Each row comes from the steps of one walk. Every step used is in the known rows, and no mark comes twice. Write the walk behind each row, first mark first.
Known rows:
napu -> noze -> repu -> leta -> fabed -> nidet -> kagod: [ -3  27 -51   8 -40 -34 -26 -39  -1   7 -20  17 -18  18  -7 -15  13  38
  15 -19 -26  -3 -51  49]
noze -> repu: [ 19  17 -35  15 -35  -6  -5  -9  -5 -16 -16   3 -35  47  20 -39 -14 -21
  27  -7  -1  16  -7   7]
lovur -> repu -> noze -> napu: [ 32  -8 -12  21 -49 -15  15  -6   9  37 -16 -35  -7  18   7 -33 -27 -10
   2 -14  -9   8   7 -12]
repu -> leta -> fabed -> nidet: [  0  35 -32  11  -5   1 -10 -32  21   1  19  -2  38 -27 -20 -13  28  32
  16 -15 -19 -12 -37   9]
sonu -> lureb -> nalad -> repu: [ 29  13  19  34   5  -5  24  21 -16 -18 -54  -3 -31   5  24  20  32  -1
  -9  14  15 -26 -21 -14]
leta -> repu -> noze -> napu: [ 35 -20 -23  32 -29  -4  23   4  -1  15 -30 -49  15  -6   5 -23 -11   8
 -11   9  -2   5 -11 -10]
nalad -> lureb: [  1  30 -15  10  20  -5  -5 -11 -27 -14  -1  10 -39 -26  30  18 -14  -6
  12 -21  -8   6   0  -1]
fetab -> lovur -> repu -> leta -> fabed -> nidet: [ -4  40 -30  22 -22   2 -16 -42  36  14  29   7  24  -5 -16 -19  36  15
  16 -20 -14 -10 -31   4]
nalad -> repu -> leta -> fabed: [-14  25 -10  29  -6  -3  -3 -38  -6 -11  15   9  42  -6 -20 -21  16  13
  -5  17  11 -36 -42  40]
fabed -> leta -> repu: [ 12  18   3  29   9  10 -39  13  -8 -15 -32 -58   0 -49  21  -7  49  20
   3  23 -14  15 -14 -23]
nalad -> lureb -> sonu: [ 58  42 -36   9  30  30 -28 -12 -25  14 -23   4 -25 -34  36  29  -6 -51
  53 -23   5 -12   6 -21]
fabed -> nidet: [ 14  41 -27  -4 -16  12  -4   0  18  -3  -4 -25  -2 -23  13  -4  26  26
  28 -24 -28  -1 -26 -24]
sonu -> lureb -> nalad -> repu -> noze -> napu: [ 42 -24  -7  36 -18 -26  39  10  -4  23 -36 -31  -3   6  12 -13 -13  -1
 -15   2   7  -5  -8 -16]
lureb -> nalad: [ 62  13   3 -13   6   7  -3  24  -4  -5 -29  -5  -5  13   5  18 -20 -14
  19 -27   1   0   0 -27]
nidet -> fabed: [-12  15 -13 -35 -37  10  36   2 -18  25   9   8   2  10  16   3  14   7
   7 -39 -19 -15 -18  -6]
napu -> noze -> repu: [  3  29 -36   1 -37  -9  14  29  -4  -8 -15   5 -30  59  13 -50 -10 -12
  33 -39 -25  19 -20  37]
sonu -> lureb -> nalad -> repu -> leta -> fabed: [  7  12  -6  29  11 -20  -1 -32 -11  -7   4  20  38  -4 -24  -9  22   7
 -18  15  22 -35 -36  36]
nalad -> repu -> noze: [  9  -4 -14  22 -26   0   9  10  29 -23  -9 -40  -6  -4  25 -13  29  -9
 -14  -4 -18  -9 -13   6]
napu -> noze -> repu -> nalad -> lureb -> sonu: [ 42  44 -55  18   8  32 -13   8 -19  20 -22  20 -22 -10  30   0 -28 -51
  52 -41   5  -9  13  -1]
fabed -> leta: [ 10  26  11 -10   8 -21 -55  16  -5  23  10 -51 -11 -42  40 -26  12   6
  27 -14 -25  22  -1 -40]
leta -> fabed -> nidet -> kagod: [  9  32 -39   2 -37 -33 -36 -45  -7   6 -28   7 -16  -8   8   6  26  42
   4  -1 -19 -10 -60  25]
fetab -> lovur -> repu -> nalad: [  1  41 -29   8 -83  27  -3   1  14  21  11  -1 -15  41  27 -56 -20 -24
  -5 -24  27 -23   5 -11]
nidet -> kagod: [ 21  20 -31 -20 -44 -22 -33 -26 -31  -1 -36 -11 -42  15  27  -4  -2  20
   3   0  -3 -12 -45  18]
napu -> noze: [  0  46 -15 -40 -26   4  21  63 -10   2  -4 -23   2  19  12 -31   7  15
  21 -55 -36  -7 -43  36]
fetab -> lovur: [ 21  24 -31  -9 -42  14  -6  -1   8   8  31 -19 -18  35  42 -35  17 -26
   7 -14  22  -8 -43 -28]

Write each row's walk:
[ 30 -11  -6  25 -13   0  11  20  34 -20 -21 -31  -5   1  16   4  18 -16
 -10 -13 -16  -5  -1  -4]
lureb -> nalad -> repu -> noze
[  1  20  -4  31   3  -4  -3 -32  -3  -9   8  17  43  -1 -26 -10   9   7
  -2  12  13 -33 -33  34]
lureb -> nalad -> repu -> leta -> fabed
[ 31 -21 -16  35 -19 -14   6   6   2  26 -24 -59  14 -19  10 -27  -8   9
  -7   6 -10  17  -3 -21]
fabed -> leta -> repu -> noze -> napu
[ 19 -25 -15  30 -24 -14  21   5   0  39 -17 -47  17 -16   9 -21  -3  11
  -8  -4 -16  17  -2 -22]
nidet -> fabed -> leta -> repu -> noze -> napu
[ -2  30  -8  13 -18  -9 -24 -49   2   6  23  17  35   8 -30 -29   7  -3
  -2   0   8 -23 -20  41]
lovur -> repu -> leta -> fabed
[  5  45 -24  11 -10  -9 -13 -22  19   3   6   0  31 -33  -6  -2  40  32
  13 -10 -25  -6 -48   2]
leta -> fabed -> nidet
[  8   7  -6  21   1  34  17  -5   0 -19  -7 -18  -2  18  -9 -11 -16  -2
  22  -7  13 -32   4  -3]
lureb -> nalad -> repu -> leta
[ 25 -16 -18  21  -3  -6 -32  14  32 -16  -8 -66  12 -39  16 -16  43  -1
 -19  -2 -27  22   2  -9]
fabed -> leta -> repu -> noze
[ -1  32 -39  23 -10  -5 -11 -38  23  -1  16   8  28 -11 -21 -21  22  24
  22 -13 -17  -2 -30  14]
noze -> repu -> leta -> fabed -> nidet
[ -5  10   4  22   2  12 -19  10 -10   2 -24 -41   5 -43  18   2  56  23
  -1   9 -21  13 -11 -21]
nidet -> fabed -> leta -> repu
[ 34  34 -38  26  24  36 -23  -4 -22  32 -21   6  -9 -49  34  22  -1 -39
  42 -26   4  -8  22 -27]
nidet -> fabed -> leta -> repu -> nalad -> lureb -> sonu
[ 20 -12 -12  36 -35  -9  35   6   0  21 -24 -41   2   4  16 -25 -18   3
  -2   5  -4  -4 -14 -14]
nalad -> repu -> noze -> napu
[-27  21 -22  35   9   8   2   1 -24   2  -2  12 -16 -43  26   6  -9   8
  -8 -19  -3   6  19  -5]
nidet -> fabed -> leta -> repu -> nalad -> lureb
[-11  19 -25  18 -36  27  -1  22  -7   9 -12 -28  23 -23  20 -35   5  20
 -16  -1   7 -10   1 -14]
nidet -> fabed -> leta -> repu -> nalad
[-18  32 -41  27 -11   0  15  10 -20  -7   1  31 -34   7  24 -21 -43  -9
  10 -38  -3   9  14  22]
napu -> noze -> repu -> nalad -> lureb
[ 18  25  22  35  -5  18  22  23  -5 -22 -49  -9 -24   8  21  21  14  -3
  15   9   0 -23 -17 -17]
lureb -> nalad -> repu
[ 37 -15 -23  11 -34 -14  23   3  -1  28 -11 -43   9   5  11 -31 -32  -1
  -2 -10  -5   5  -9 -14]
repu -> noze -> napu
[ 50  39 -54  25   9  33 -21 -11 -20  17 -23  19 -24 -16  34   6 -30 -57
  49 -24  16 -10  20 -15]
noze -> repu -> nalad -> lureb -> sonu
[ 14  -1  -7  18  10  18  20  -6  -9 -18 -11 -16  -7  16  -6 -12  -4  -2
   4  -2  22 -35   2   1]
sonu -> lureb -> nalad -> repu -> leta
[  8   2 -43   6 -20  18  -1 -26  -2 -16  16 -11 -11  44  -8 -53 -36 -16
  29 -17  13  -3  11  15]
noze -> repu -> leta
[  7  25 -37  19 -44  40   8  19 -11 -19 -26 -26  22  -9  14 -35  -5  14
 -21  11  24 -26 -12   3]
leta -> repu -> nalad
